Each row comes from the steps of one path. Every step used is in the known rows, and no mark comes twice. Write the path behind each row, first mark first.
Known rows
nutobiv -> sumuti -> tufumo: [ 1.110 -5.572 -2.115  0.716  0.159 -3.142 -2.095  0.190  0.923  0.655
 -1.953 -1.729  0.795  0.246  1.205  0.836 -1.928]
sumuti -> zilab: [-0.621 -1.010  2.643  3.073 -0.674 -0.368  0.485 -1.144  1.134  0.189
 -0.598 -0.704  2.414 -0.445 -0.445  1.105  0.030]
nutobiv -> sumuti -> rununif -> vovip: [ 7.178 -8.582 -0.855 -0.739 -0.490 -5.019  1.397  1.829  2.186  0.089
 -2.914 -2.802  1.070  1.915  0.425  0.074 -4.934]
zilab -> vovip -> rununif: [ 0.419 -0.808  0.752  0.725  0.736 -4.225 -0.803 -1.806  0.095 -0.071
  0.821  0.698 -0.769  1.903  0.585 -2.400 -1.688]
tufumo -> vovip -> rununif -> sumuti -> zilab: [ 1.183 -2.584  3.267  3.847  0.693 -3.955 -0.790 -3.234  1.553 -0.037
 -1.125 -1.173  3.903  2.723  0.541 -0.808 -3.262]
sumuti -> tufumo -> vovip: [-0.818 -3.094 -3.382  0.554  0.571 -1.922  1.352 -1.349  0.455  0.706
 -1.578  0.559  0.664  1.219  2.226  2.314  0.267]
vovip -> sumuti: [ 0.501  2.075  0.325  0.925 -0.270  1.056 -0.976  1.011 -1.014  0.035
 -1.626 -1.904  0.373  0.317  0.354 -1.153 -1.754]
tufumo -> vovip -> sumuti -> zilab: [ 0.348  0.406  1.049  3.776 -0.776  0.127  1.356 -0.090  0.346  0.541
 -3.162 -2.781  3.621  1.963 -0.149  0.315  1.099]
vovip -> rununif -> sumuti -> tufumo: [ 0.381 -3.642  0.935  1.559  1.801 -4.040 -3.965 -3.616  0.260 -0.438
 -0.921  0.306  0.349  0.559  3.376 -0.125 -8.103]
tufumo -> vovip -> nutobiv -> sumuti: [ 3.598 -3.956 -0.395  2.164 -0.663 -2.726 -1.228  1.778  0.971  1.031
 -2.505 -2.489  1.848  3.670 -1.077 -2.456  3.724]
sumuti -> tufumo -> vovip -> nutobiv: [ 0.085 -3.691 -1.442  2.145  0.046 -2.261 -0.875 -1.187  0.347  1.052
 -2.449  0.822  0.304  1.883  2.384  0.697  0.905]
vovip -> nutobiv -> sumuti: [ 3.079 -3.452  1.624  2.125 -0.921 -2.258 -3.330  1.662  0.569  0.640
 -1.889 -2.160  0.890  1.635 -0.867 -2.901  1.263]
rununif -> vovip -> nutobiv -> sumuti: [ 5.759 -7.127  0.604  0.348 -1.567 -3.790 -0.341  1.540  0.831  1.043
 -2.432 -3.246  0.703  2.385 -0.049 -2.371  0.453]
rununif -> nutobiv -> sumuti: [ 2.641 -4.617 -0.077  1.182 -0.384 -2.826 -1.130  1.582  3.018 -0.388
 -0.743 -1.635  2.545  2.335  0.484 -1.887 -0.651]
rununif -> vovip -> sumuti -> tufumo: [ 2.026 -4.466 -2.360 -0.360 -0.563 -1.814  1.180 -0.477 -0.771  0.543
 -3.218 -2.158 -0.235  0.272  3.460  1.447 -4.327]
vovip -> rununif: [ 0.791  1.026  2.455  1.209  1.103 -2.185 -2.643 -1.606  0.046 -0.712
  0.007  0.350  0.026  0.655  0.534 -0.967 -3.120]
nutobiv -> sumuti -> tufumo -> vovip -> rununif: [ 2.326 -5.158 -1.748  1.910  1.336 -6.127 -2.673 -1.331  1.263  0.318
 -2.780 -1.463  1.622  3.112  1.523  0.027 -2.320]
rununif -> sumuti -> zilab -> vovip: [-0.403 -4.814  1.299  2.389 -0.870 -2.909  1.651 -1.973  1.316  0.844
  0.654 -0.963  2.397  1.183  0.226 -1.578 -1.214]

Which path is each row?
[ 1.077  1.345 -1.501  0.753 -0.132  0.569  0.901  1.120 -0.582  0.437
 -2.521 -2.098  1.212  2.380  0.279 -0.773  1.236]  tufumo -> vovip -> sumuti
[ 2.880 -0.111  0.696  1.409  0.294 -0.342 -1.334  1.336  0.184 -0.618
 -3.629 -1.278  0.721  0.557  0.997 -0.019 -6.071]  vovip -> sumuti -> rununif
[ 4.546 -4.890  0.054  0.892  0.232 -3.354 -1.651  1.821  2.091 -0.388
 -2.478 -1.538  1.445  1.210 -0.450 -0.320 -4.145]  nutobiv -> sumuti -> rununif
[ 1.952 -5.331  2.417  4.092 -1.171 -3.101 -0.940  0.666  4.161 -0.266
 -1.526 -2.205  4.895  1.838  0.110 -0.679 -0.091]  rununif -> nutobiv -> sumuti -> zilab
[ 0.900 -2.050  0.700  1.389  0.619 -5.421 -0.683 -1.740  2.509 -0.814
  1.023  1.390  0.556  3.075  2.440 -3.135 -2.539]  zilab -> vovip -> rununif -> nutobiv
[-0.045  0.808  3.053  3.769 -0.878  0.729 -0.768 -0.055  0.032  0.027
 -2.482 -2.525  2.726 -0.044 -0.145  0.010 -1.282]  vovip -> sumuti -> zilab
[ 3.271 -5.048  2.776  5.287  0.103 -6.105 -1.434 -0.851  4.688 -0.453
 -2.217 -2.138  5.842  4.536  0.593 -1.361 -0.654]  tufumo -> vovip -> rununif -> nutobiv -> sumuti -> zilab
[ 3.291 -0.495 -1.311  1.343  0.385 -0.936  0.603  1.396  0.587 -0.198
 -4.096 -1.235  1.569  2.550  0.888  0.035 -3.560]  tufumo -> vovip -> sumuti -> rununif
[ 4.910 -7.833  3.291  3.518 -2.270 -4.057  0.226  0.418  1.915  1.144
 -2.872 -3.866  3.075  1.907 -0.558 -1.267  0.586]  rununif -> vovip -> nutobiv -> sumuti -> zilab
[-0.975 -2.784  1.024  2.643 -1.115 -2.225  2.363 -1.349  1.429  0.792
  0.295 -0.258  1.628  0.749 -0.316 -0.177  1.860]  sumuti -> zilab -> vovip
[ 3.300 -1.775 -0.415 -0.670 -0.915 -0.713  1.955  0.772 -0.878  0.257
 -2.112 -2.912 -0.089  1.257  1.200 -0.726 -2.224]  rununif -> vovip -> sumuti
[ 2.810 -3.421  0.635  1.394  0.449 -2.306 -0.348  0.503  3.595 -1.394
 -1.199  1.630  1.670  1.453  2.341  0.256 -5.387]  sumuti -> rununif -> nutobiv
[ 1.435 -4.017  2.156  3.355 -1.053 -2.185 -0.979  0.604  1.955  0.532
 -1.618 -3.102  3.499  0.554 -1.515  0.013  0.810]  nutobiv -> sumuti -> zilab
[ 3.141 -4.989  0.526  1.988  0.292 -7.167 -2.084 -0.225  3.406 -0.449
  0.089 -1.033  1.595  4.175  1.321 -4.223 -1.862]  zilab -> vovip -> rununif -> nutobiv -> sumuti
[ 1.816 -1.750  0.712  0.993  1.460 -3.707 -1.227 -2.218  0.453 -0.244
 -0.479 -0.593  1.696  3.143  1.032 -1.974 -3.243]  tufumo -> vovip -> rununif -> sumuti
[ 3.785 -2.213 -0.893  2.095  0.284 -2.010  0.754  1.546  2.902 -0.989
 -3.830 -0.483  2.841  3.776  2.533 -0.360 -4.475]  tufumo -> vovip -> sumuti -> rununif -> nutobiv
[ 2.583 -1.778 -0.892  0.877 -0.122 -2.301  0.496  0.982  0.448 -0.044
 -2.412 -0.649 -0.171  1.862  1.001 -1.580 -4.624]  zilab -> vovip -> sumuti -> rununif
[-0.516 -0.576 -1.384  1.426  0.169 -0.102 -1.728 -0.358 -1.044  0.183
 -3.005 -1.143  0.041 -0.398  2.688  0.884 -3.806]  vovip -> sumuti -> tufumo
[ 1.165  0.391  0.122  1.129  1.231 -2.956 -0.518 -1.582  0.472 -0.219
 -0.809  0.122  0.785  2.739  0.386 -0.735 -0.577]  tufumo -> vovip -> rununif
[ 2.984 -3.198 -0.789  1.971 -0.242 -3.492  0.557  1.072  2.811 -0.743
 -2.149  0.038  1.185  3.146  2.902 -2.250 -5.283]  zilab -> vovip -> sumuti -> rununif -> nutobiv
